What can hang from each mark
Q692: Q188 Q774
Q695: Q23 Q692 Q830
Q830: Q419 Q545 Q695
Q545: Q830
Q23: Q695
Q188: Q692
Q774: Q692

Each row was made from one small tree. Brackets hold a mark, then the marks that hang from it, in the order of their numbers. Every link used is in the known rows. Write each row's tree.
Known rows
[Q23 [Q695 [Q692 Q188] [Q830 Q419 Q545]]]: [-0.01 -0.19  0.01 -0.04  0.16 -0.16 -0.02 -0.09 -0.04 -0.08  0.00 -0.28
  0.08  0.33  0.42 -0.25 -0.06]
[Q23 [Q695 Q692 [Q830 Q419 Q545]]]: [-0.05  0.00  0.01  0.00  0.26 -0.13 -0.02  0.04 -0.09 -0.11  0.01 -0.22
  0.15  0.18  0.39 -0.26 -0.06]
[Q23 [Q695 [Q692 Q774] [Q830 Q419]]]: [-0.09 -0.29 -0.02 -0.13  0.21 -0.10  0.14  0.06  0.01 -0.07 -0.14 -0.19
 -0.01  0.25  0.30 -0.26 -0.10]
[Q774 Q692]: [ 0.10  0.01  0.03  0.05  0.28 -0.13  0.08 -0.03  0.09  0.03 -0.22 -0.12
 -0.05  0.21  0.23 -0.14 -0.04]
[Q23 Q695]: [-0.06  0.07  0.01  0.07  0.41 -0.10  0.01  0.04  0.03  0.02 -0.16 -0.13
  0.08  0.12  0.21 -0.20  0.02]
[Q545 [Q830 Q419 [Q695 Q23]]]: [ 0.20  0.27  0.03  0.22  0.43 -0.05  0.15 -0.04  0.02  0.01 -0.21 -0.08
  0.12  0.23  0.41 -0.08 -0.11]
[Q830 [Q695 Q23 [Q692 Q188 Q774]]]: [ 0.14 -0.30  0.02 -0.15  0.27 -0.13  0.17 -0.05  0.12  0.10 -0.20 -0.10
 -0.16  0.38  0.24  0.16 -0.09]
[Q23 [Q695 [Q692 Q188 Q774] [Q830 Q545]]]: [ 0.01 -0.48  0.03 -0.20  0.04 -0.17 -0.09 -0.05  0.03 -0.07  0.00 -0.22
 -0.10  0.38  0.36 -0.13 -0.11]
[Q695 Q23 [Q692 Q188] [Q830 Q419 Q545]]: [ 0.09 -0.14  0.01  0.04  0.18 -0.17  0.05 -0.09 -0.01  0.00  0.00 -0.14
  0.14  0.35  0.40 -0.12 -0.10]
[Q695 Q23 [Q692 Q188 Q774] [Q830 Q419]]: [ 0.03 -0.44 -0.04 -0.07  0.14 -0.13  0.21 -0.06  0.09  0.04 -0.16 -0.10
 -0.02  0.42  0.29 -0.12 -0.11]
[Q188 Q692]: [ 0.03 -0.02  0.03 -0.02  0.31 -0.23  0.11 -0.10  0.10  0.04 -0.22 -0.18
 -0.09  0.24  0.25 -0.11  0.00]
[Q545 [Q830 Q419 [Q695 Q23 Q692]]]: [ 0.14  0.20  0.02  0.03  0.46 -0.08  0.16 -0.06 -0.02  0.02 -0.18 -0.14
  0.10  0.19  0.37 -0.07 -0.10]
[Q830 Q419]: [-0.04  0.13  0.01  0.20  0.36 -0.08  0.17  0.00  0.05  0.02 -0.20 -0.19
  0.02  0.13  0.29 -0.22 -0.06]
[Q695 Q692]: [-0.09  0.01  0.02 -0.12  0.34 -0.16  0.08  0.02  0.02  0.03 -0.20 -0.23
  0.00  0.04  0.18 -0.09 -0.02]
[Q23 [Q695 [Q692 Q188] [Q830 Q545]]]: [-0.01 -0.24  0.03 -0.18  0.12 -0.20 -0.11 -0.04 -0.03 -0.07  0.00 -0.26
  0.08  0.29  0.35 -0.13 -0.02]
[Q695 Q692 [Q830 Q545]]: [-0.03 -0.05  0.06 -0.14  0.10 -0.18 -0.05  0.08 -0.06 -0.10 -0.05 -0.24
  0.10  0.11  0.32 -0.06 -0.08]
[Q23 [Q695 [Q692 Q188 Q774] Q830]]: [-0.06 -0.55 -0.01 -0.30  0.07 -0.15  0.05 -0.02  0.07 -0.03 -0.14 -0.22
 -0.08  0.35  0.25 -0.14 -0.06]
[Q692 Q188 Q774]: [ 0.01 -0.35  0.02  0.01  0.14 -0.12  0.09 -0.09  0.16  0.05 -0.22 -0.19
 -0.21  0.34  0.25 -0.07 -0.12]
[Q545 Q830]: [ 0.02  0.10  0.03  0.05  0.30 -0.11 -0.02 -0.06  0.03 -0.02 -0.20 -0.22
  0.03  0.10  0.32 -0.22 -0.09]
[Q830 Q419 [Q695 Q23]]: [ 0.13  0.25  0.02  0.23  0.45 -0.07  0.24  0.06  0.04  0.05 -0.22 -0.05
  0.12  0.22  0.30  0.02 -0.05]

Which tree is each row?
[ 0.07  0.11  0.06 -0.17  0.28 -0.12  0.06 -0.03 -0.01 -0.05 -0.23 -0.29
 -0.01  0.11  0.32  0.00 -0.06]  [Q545 [Q830 [Q695 Q692]]]
[-0.03 -0.42  0.01 -0.17  0.16 -0.15  0.10 -0.12  0.14  0.07 -0.20 -0.23
 -0.25  0.29  0.21 -0.07 -0.10]  [Q695 [Q692 Q188 Q774]]
[-0.09 -0.23  0.00 -0.14  0.36 -0.12  0.02  0.02  0.04  0.02 -0.14 -0.15
 -0.13  0.18  0.20 -0.16 -0.06]  [Q23 [Q695 [Q692 Q774]]]
[ 0.17  0.24  0.05  0.14  0.45 -0.11  0.11  0.01 -0.05  0.02 -0.05 -0.10
  0.08  0.21  0.40  0.05 -0.09]  [Q830 Q419 Q545 [Q695 Q23 Q692]]
[ 0.10 -0.44  0.02 -0.12  0.07 -0.18 -0.02 -0.05  0.05  0.00 -0.01 -0.10
 -0.04  0.41  0.34  0.01 -0.16]  [Q695 Q23 [Q692 Q188 Q774] [Q830 Q545]]
[ 0.07  0.18  0.04 -0.04  0.32 -0.09  0.15 -0.08 -0.01 -0.06 -0.23 -0.31
  0.00  0.16  0.40 -0.10 -0.09]  [Q545 [Q830 Q419 [Q695 Q692]]]
[ 0.13 -0.06  0.02 -0.13  0.34 -0.16  0.15 -0.04  0.06  0.11 -0.22 -0.14
  0.03  0.27  0.23  0.15  0.01]  [Q830 [Q695 Q23 [Q692 Q188]]]
[ 0.08  0.14  0.03 -0.09  0.42 -0.12  0.15  0.08  0.02  0.08 -0.20 -0.09
  0.11  0.14  0.21  0.14  0.00]  [Q830 [Q695 Q23 Q692]]
[-0.03 -0.23  0.02 -0.03  0.17 -0.12 -0.01  0.03 -0.04 -0.12  0.02 -0.18
 -0.03  0.30  0.40 -0.24 -0.15]  [Q23 [Q695 [Q692 Q774] [Q830 Q419 Q545]]]
[ 0.07 -0.20  0.02  0.05  0.20 -0.13  0.07  0.04 -0.01 -0.03  0.00 -0.07
  0.03  0.31  0.39 -0.12 -0.19]  [Q695 Q23 [Q692 Q774] [Q830 Q419 Q545]]
[-0.06 -0.48 -0.03 -0.14  0.12 -0.13  0.14 -0.07  0.06 -0.04 -0.14 -0.23
 -0.09  0.40  0.30 -0.24 -0.09]  [Q23 [Q695 [Q692 Q188 Q774] [Q830 Q419]]]
[ 0.10  0.18  0.01  0.05  0.47 -0.10  0.24  0.04  0.00  0.08 -0.20 -0.10
  0.10  0.18  0.27  0.03 -0.03]  [Q830 Q419 [Q695 Q23 Q692]]
[ 0.10  0.10  0.02  0.27  0.25 -0.12  0.04  0.06 -0.03 -0.03 -0.03 -0.05
  0.23  0.25  0.40 -0.15 -0.11]  [Q695 Q23 [Q830 Q419 Q545]]
[-0.06 -0.05  0.04 -0.15  0.21 -0.18 -0.12  0.08 -0.08 -0.11  0.00 -0.21
  0.16  0.14  0.33 -0.16 -0.03]  [Q23 [Q695 Q692 [Q830 Q545]]]
[ 0.04 -0.01  0.04 -0.07  0.25 -0.18 -0.05  0.08 -0.07 -0.01 -0.01 -0.09
  0.22  0.16  0.32 -0.03 -0.07]  [Q695 Q23 Q692 [Q830 Q545]]
[ 0.06  0.04  0.02  0.07  0.27 -0.15  0.05  0.05 -0.07 -0.02  0.00 -0.10
  0.22  0.20  0.38 -0.13 -0.10]  [Q695 Q23 Q692 [Q830 Q419 Q545]]
[ 0.01  0.16  0.03 -0.02  0.35 -0.10  0.24  0.03  0.00  0.00 -0.24 -0.26
 -0.01  0.14  0.30  0.01 -0.04]  [Q830 Q419 [Q695 Q692]]
[ 0.12 -0.24  0.05  0.01  0.16 -0.12  0.12 -0.14  0.07 -0.03 -0.10 -0.27
 -0.27  0.43  0.44  0.04 -0.18]  [Q830 Q419 Q545 [Q695 [Q692 Q188 Q774]]]
